Each row comes from the steps of one path. Every step used is in the known rows, and no mark comes twice. Write the path behind each row, first mark first.
Known rows
daro/zumi/devu/didi/mife: [ -9.6   7.8  11.1 -14.4 -37.7   8.3  -9.9  33.3  12.2   6.3  12.3   5.7
  22.9  43.1   9.0  19.8 -17.5]
zavev/mife/didi: [-27.7 -23.2 -16.6 -18.2 -19.4   0.2  -2.6 -29.5 -22.4  23.4  -1.4  33.5
 -14.2   3.9  -9.6 -20.5  16.4]
zavev/mife/didi/devu: [-20.5 -20.3  -7.7 -17.7 -26.7 -26.6  14.3 -43.2  -1.8  17.3  -8.8  26.0
 -14.7   2.6 -15.5 -25.1  26.9]
zumi/devu: [  6.9   0.8 -14.7   1.9 -16.6  29.4 -22.5  -6.1 -30.8 -16.3  13.8  24.5
  17.1  18.9  30.5  14.9  -3.1]
daro/didi/mife/zavev: [-17.8 -39.3  -7.1 -24.3 -61.8   4.4   7.9   1.8 -15.6  27.6  26.4  -3.7
   6.6  21.2 -63.8  12.3 -30.9]
zumi/mife/didi/daro: [-19.2 -30.4  13.7  11.1 -19.7 -16.9  26.4 -13.3 -29.1  -4.2 -30.1  20.2
 -20.2  -4.3 -18.0 -24.1  -8.1]
zavev/mife: [  2.0 -21.1 -24.2 -18.8 -15.7  30.5 -17.4 -22.8 -25.1  26.3   9.4  12.2
 -25.1  25.1 -10.1 -17.6  -1.9]
zavev/mife/zumi/daro/didi/devu: [ 25.5  11.2  10.8  33.7 -15.7  -3.3  30.3 -63.0   7.5  11.5 -31.5   7.3
   5.5  44.9 -17.8   5.5  38.9]
devu/didi/daro/zumi: [ 14.2 -12.9   1.3 -10.7 -56.1 -14.7 -22.9  11.0 -11.9 -25.3 -19.0  -6.1
  -4.1  -0.2   0.6 -18.6 -42.4]
devu/didi/mife: [-40.0 -44.5  -3.5 -32.5 -75.6  -7.8 -10.6   2.9 -32.3  14.9  29.4 -18.7
  -8.0  -2.3 -34.7 -18.4 -38.6]
daro/zumi/devu/didi: [  8.3  21.3   6.1  -2.4 -21.3  14.8 -32.2  28.1  -7.1 -19.9  -2.0  14.3
  32.1  27.7  37.4  23.7  -4.9]
zavev/mife/zumi/devu: [ 51.7  25.3   2.9  24.5  37.9  43.6   4.5 -31.9  -2.3  19.3   7.9  30.9
  -2.2  75.5   9.0  38.3  44.2]
daro/zumi/devu/didi/mife/zavev: [ 17.5  25.5  24.5 -16.2  -8.0  13.5   8.9  27.0  14.2  23.5  13.8  30.3
  23.6  53.0 -21.2  58.3 -16.7]
zumi/daro: [-10.4   4.8 -27.2   1.0 -26.9  12.1 -16.9 -32.7 -49.6 -11.0 -18.1  29.9
  -6.7 -12.5  13.5  -2.2 -22.9]
zumi/daro/didi: [-27.9 -15.6 -16.2  11.1 -62.1   6.0 -13.9 -24.3 -41.3 -15.2 -16.9   9.2
  25.5 -11.5   9.9  -8.0 -14.9]
zavev/mife/didi/daro/zumi: [  7.4  -3.6  -7.4 -10.7 -17.5 -12.6   6.0 -16.3  17.3   8.7 -35.9  38.7
 -20.7  18.5  -3.0 -23.7   0.8]
devu/didi: [-22.7 -32.6  -7.4 -17.8 -60.0  -1.5 -32.8  -1.5 -52.8 -13.2  14.6 -11.0
   1.6 -15.8  -3.2 -15.1 -26.9]
zumi/daro/didi/mife: [-46.0 -29.0 -13.2  -2.6 -79.5   0.9   7.8 -19.3 -20.9  10.2  -3.7   1.4
  14.4   4.0 -19.0 -12.9 -28.0]
zumi/devu/didi: [ -4.3  -4.1  14.4   5.3 -37.2  13.6 -21.0  -5.2 -36.1 -13.2  19.6  11.7
  35.6   9.2  27.0  18.3  -5.1]
didi/daro/zumi/mife: [ 24.6  -1.2  -1.8   3.5  -0.4  17.4   0.3  27.6  -4.9  -7.2 -38.9  -0.6
 -34.1  38.8  -5.6 -15.7 -27.2]

Which path is each row?
[-19.8 -13.7  -7.9  12.3 -67.8 -20.6   1.9 -38.1 -21.5 -21.8 -25.2   1.0
  24.3 -11.7   5.0 -14.2  -9.1]
zumi/daro/didi/devu
[ 49.5  16.0  12.1   2.4  29.1  21.6  18.6  20.0  -2.1  11.0 -36.8  23.0
 -31.8  49.8 -35.0  22.3 -24.6]
didi/daro/zumi/mife/zavev
[ -3.6 -20.1 -17.7 -36.6 -25.2  11.8   6.6  -5.6 -25.2  32.0  25.3  16.5
 -25.5  19.4 -60.4  18.3 -36.5]
didi/mife/zavev
[ 12.2  17.3   1.2  10.6 -16.0 -16.6  -0.2   0.9  14.1 -33.0 -31.0  51.9
  20.7  12.2  36.1  10.9  -0.6]
mife/didi/daro/zumi/devu
[ 27.5  13.8  20.3  25.4  -6.0  10.1 -10.7 -10.4 -26.5 -20.5  14.4   8.6
  25.5  32.9  14.4  38.3  19.7]
mife/zumi/devu/didi
[ 39.5   7.7  40.4   5.5   6.4   6.6  22.1  22.3  -9.6  12.5 -35.0  11.5
 -13.4  38.2 -39.0  23.1 -27.5]
devu/didi/daro/zumi/mife/zavev
[ 34.5  28.8  -8.7  22.0  26.7  27.4  10.4 -58.3 -22.3  21.1 -25.6  35.8
 -26.5  44.1  -7.0  17.6  24.0]
zavev/mife/zumi/daro
[ 25.9  21.8  12.5  13.5   6.3   1.9  16.4 -19.4  33.7   5.8 -31.6  60.5
  10.5  44.2  27.2   9.2  22.0]
zavev/mife/didi/daro/zumi/devu
[ 51.6   6.6  35.9  39.3 -19.3  -4.0  10.2 -31.1 -15.0 -25.7  -0.4  11.4
  21.2  31.7   8.3  28.5   2.2]
mife/zumi/devu/didi/daro
[ -1.0   6.7 -16.7 -11.6  10.8  32.3 -19.7  47.6 -15.7  -0.1 -25.4  -3.2
 -29.5  40.9   0.9  -6.1 -10.4]
daro/zumi/mife
[  2.4  11.5 -17.9   5.6 -11.7   3.8  15.2 -35.0 -20.2  10.0 -10.8  19.8
 -26.1  27.9 -26.0  14.7 -12.0]
didi/mife/zumi/daro
[-22.7   7.6  -1.1 -10.7   1.4 -26.6  10.7  27.0   8.9 -10.6 -42.4  10.8
 -17.0  18.7  -4.2 -12.7  18.2]
daro/zumi/mife/didi/devu
[-13.4 -26.1  11.1 -33.1 -47.7  -4.9   7.6  -4.4 -31.4  32.4  29.0   4.9
  -7.2   9.4 -64.8  16.7 -37.9]
devu/didi/mife/zavev
[  2.9 -11.3   7.7  20.2 -35.8  11.7  10.4   0.7   7.7   2.0  24.4  -7.6
  27.1  60.1 -15.1  28.3  13.4]
daro/didi/mife/zumi/devu
[-16.1 -38.3 -14.2  -3.0 -60.9  -1.7   0.2   3.1  -6.2   5.0  20.9 -31.9
  -3.9  34.6 -45.9  -4.4  -7.9]
daro/didi/mife/zumi
[ -4.5 -32.2   0.1  -4.3 -31.4 -12.9  16.8 -49.8 -11.5  16.6 -15.2  37.6
 -19.4  -0.2 -16.1 -30.0  -0.5]
zavev/mife/didi/daro
[ 43.1  19.4  -5.8  10.1 -10.3  16.4 -14.6   8.8   9.4 -28.3 -18.9  28.5
   9.2  34.1  35.0  12.0 -20.0]
didi/daro/zumi/devu
[ -7.1   6.0  12.0   8.2 -34.7 -12.5  18.2 -33.1 -26.7   9.7  -7.1   7.5
  -7.2  17.3 -29.3  15.9 -12.8]
devu/didi/mife/zumi/daro
[  2.0 -41.1   8.3  -3.7 -71.0 -14.2 -11.9 -21.0 -40.6 -19.0   1.2  -7.9
  -2.2 -18.2 -10.7 -26.9 -44.4]
devu/didi/daro
